Every row comes from one small tree of marks. Brackets hold a mark, then the marks that hang from it, in the order of their numbers. Every link used is in the known rows. Which tree was each row made from?
Known rows:
{K_452 {K_494 K_908 {K_969 K_42 K_666}}}: [-0.91 -0.20  3.34  2.52 -0.66 -1.26  1.86  0.65 -3.84  3.70  5.23  0.28
 -0.11  0.76 -2.15 -2.62]
{K_452 {K_494 {K_969 K_666}}}: [-1.12  0.70  1.87 -1.60 -1.98 -0.79  2.76 -1.80 -1.82  0.42  2.92  0.45
  1.09 -2.32  0.01 -0.48]
{K_42 K_881 {K_969 K_666}}: [ 1.68  2.32 -0.97 -1.96  0.66  5.69 -2.33 -3.45  2.29 -3.06 -3.06  3.18
 -1.97  1.20  3.30  1.40]
{K_908 {K_494 K_969}}: [-0.77  1.29 -0.54 -2.23 -0.38  0.54  1.81  0.41  2.23  2.08 -2.98 -1.85
  2.88 -1.92 -0.04  1.71]
{K_666 K_501 {K_969 {K_42 K_881}}}: [-1.42  0.19 -1.96  1.37  1.09 -3.01 -5.76 -0.18 -1.55 -6.32  2.29 -0.03
 -1.31  0.43 -0.86 -0.32]
{K_666 K_501 {K_969 K_42}}: [-1.61 -3.00 -0.90  1.61 -0.08 -4.35 -4.74  1.10 -2.10 -5.31  1.21 -1.06
 -1.52 -0.31 -1.30  0.50]
{K_494 K_908 K_969}: [-1.24  0.27  1.25  0.92 -1.19 -1.37  2.96  1.51  0.32  1.45 -1.03 -2.75
  0.39 -1.80 -0.35  1.76]
{K_881 {K_42 {K_969 {K_666 K_501}}}}: [ 1.17 -2.40 -2.42 -3.42  0.74  0.16 -1.94 -2.48  1.72 -6.56 -3.23  2.99
 -2.75  1.02  1.86  0.09]
{K_494 K_908 {K_969 K_666}}: [ 0.14  0.87  0.88  0.85 -1.19  0.29  3.12 -0.04  0.52  2.32  1.25 -0.93
 -0.78 -1.85  0.73  0.20]
{K_666 K_969}: [-1.27  0.36 -0.50 -0.09 -0.41 -2.11 -2.47 -0.41 -0.16 -2.73 -0.57 -1.48
 -0.28 -2.76  1.59  2.38]
{K_881 K_42}: [-0.30  1.06 -0.66 -2.59  1.46 -1.50 -0.64 -0.87  0.92 -3.59 -4.85  0.57
 -1.50 -1.31  1.17  2.92]
{K_881 {K_42 {K_969 K_666}}}: [ 1.88  0.39 -0.67 -3.78  1.66  2.53 -2.04 -3.18  2.83 -3.29 -4.13  3.84
 -2.50  0.83  2.57  1.47]
{K_666 K_501}: [-1.34 -2.59 -1.69 -0.26 -1.75 -2.29  0.10  0.79 -0.99 -5.92 -3.67 -1.82
 -1.42 -1.40  0.70  2.35]
{K_908 {K_494 K_452 {K_969 {K_42 K_881} K_666}}}: [ 1.77  2.30 -1.04 -0.90  1.66  2.99  0.27 -0.28  1.92  4.90  1.36  1.22
  3.15  1.64 -0.10 -2.47]
{K_908 {K_494 {K_969 K_42 K_666}}}: [ 0.77  1.24  0.46 -1.00  0.87  2.34 -0.35 -0.27  1.37  3.83  0.14  1.16
  0.64  0.28 -1.13 -0.28]
{K_494 K_452 K_908 {K_969 K_42 {K_666 K_501}}}: [ 0.54 -4.52  0.00  2.78 -1.29 -2.78  2.58  2.80 -1.54  1.73  3.33 -1.54
  0.28  1.35 -1.67 -2.85]
{K_494 K_452 K_908 {K_969 K_42 K_666}}: [ 1.18 -1.80  1.80  2.49 -0.40 -0.32  2.43  2.12 -0.51  5.06  2.40 -0.78
  0.45  0.95 -0.99 -1.48]

Which tree is each row?
[-2.19 -0.88  3.68  2.57 -0.69 -2.88  1.61  2.19 -4.03  2.76  2.86 -1.58
  1.16  0.86 -3.38 -1.16] -> {K_452 {K_494 K_908 {K_969 K_42}}}
[-0.77  2.99 -0.28  1.09  2.05 -0.49 -5.78 -0.91 -0.59 -2.93  1.22  0.70
 -1.02  0.03 -0.13  1.09] -> {K_666 {K_969 {K_42 K_881}}}
[ 0.44  0.34 -1.80  0.70  0.72  0.91 -3.18 -1.23 -1.15 -5.23  0.41  2.24
 -3.43  1.47  0.16 -0.52] -> {K_969 {K_42 K_881} {K_666 K_501}}
[-0.47  0.81  0.74 -0.84  0.85  0.74 -0.49  1.09  1.26  2.90 -2.23 -0.74
  1.80  0.37 -2.37  1.14] -> {K_908 {K_494 {K_969 K_42}}}
[ 1.37  1.31  0.79  2.30  0.85  1.13  1.41  0.85  0.05  4.11  3.21  0.32
  0.77  1.74 -0.39 -2.40] -> {K_494 K_452 K_908 {K_969 {K_42 K_881} K_666}}
[ 0.14 -2.94 -0.68  0.87 -0.46 -0.47 -2.15  0.08 -1.80 -4.31 -0.62  1.13
 -3.74  0.80 -0.37  0.38] -> {K_969 K_42 {K_666 K_501}}
[-1.17  0.31  2.06  1.09 -1.88 -1.37  4.10 -0.16 -2.79  2.83  4.37 -0.78
  1.15 -1.42  0.03 -2.22] -> {K_452 {K_494 K_908 {K_969 K_666}}}
[ 0.52  1.80 -0.90 -2.37 -0.30  2.26  1.96 -1.17  2.37  2.92 -0.63 -0.06
  1.62 -1.95  1.01  0.18] -> {K_908 {K_494 {K_969 K_666}}}
[ 0.00 -0.72 -1.05 -1.83 -0.83 -0.15  3.44  1.59  2.22  4.17 -2.66 -2.80
  4.97 -1.24  0.61  0.39] -> {K_908 {K_494 K_452 K_969}}
[ 1.05 -0.38 -2.73 -1.64 -0.44  3.13 -2.30 -2.72  1.34 -6.37 -2.04  2.46
 -2.28  1.35  2.54 -0.01] -> {K_42 K_881 {K_969 {K_666 K_501}}}
[ 0.06  0.86  1.05  2.42  0.83 -0.53  1.28  2.32 -0.15  3.25  0.94 -1.50
  1.90  1.68 -1.62 -0.84] -> {K_494 K_452 K_908 {K_969 {K_42 K_881}}}
[-0.13 -2.30  2.12  2.66 -0.45 -1.96  2.34  3.61 -0.69  4.27 -0.05 -2.70
  1.65  1.09 -2.11  0.01] -> {K_494 K_452 K_908 {K_969 K_42}}
[ 1.09  2.93  0.07  0.38  1.71  3.36 -3.31 -1.89 -0.17 -1.89 -0.55  3.05
 -3.17  1.30  0.85  0.85] -> {K_969 {K_42 K_881} K_666}
[ 1.28 -0.27 -1.22 -1.99 -0.75  1.46  3.67  0.26  2.47  4.97 -0.40 -1.10
  3.89 -1.18  1.66 -1.18] -> {K_908 {K_494 K_452 {K_969 K_666}}}
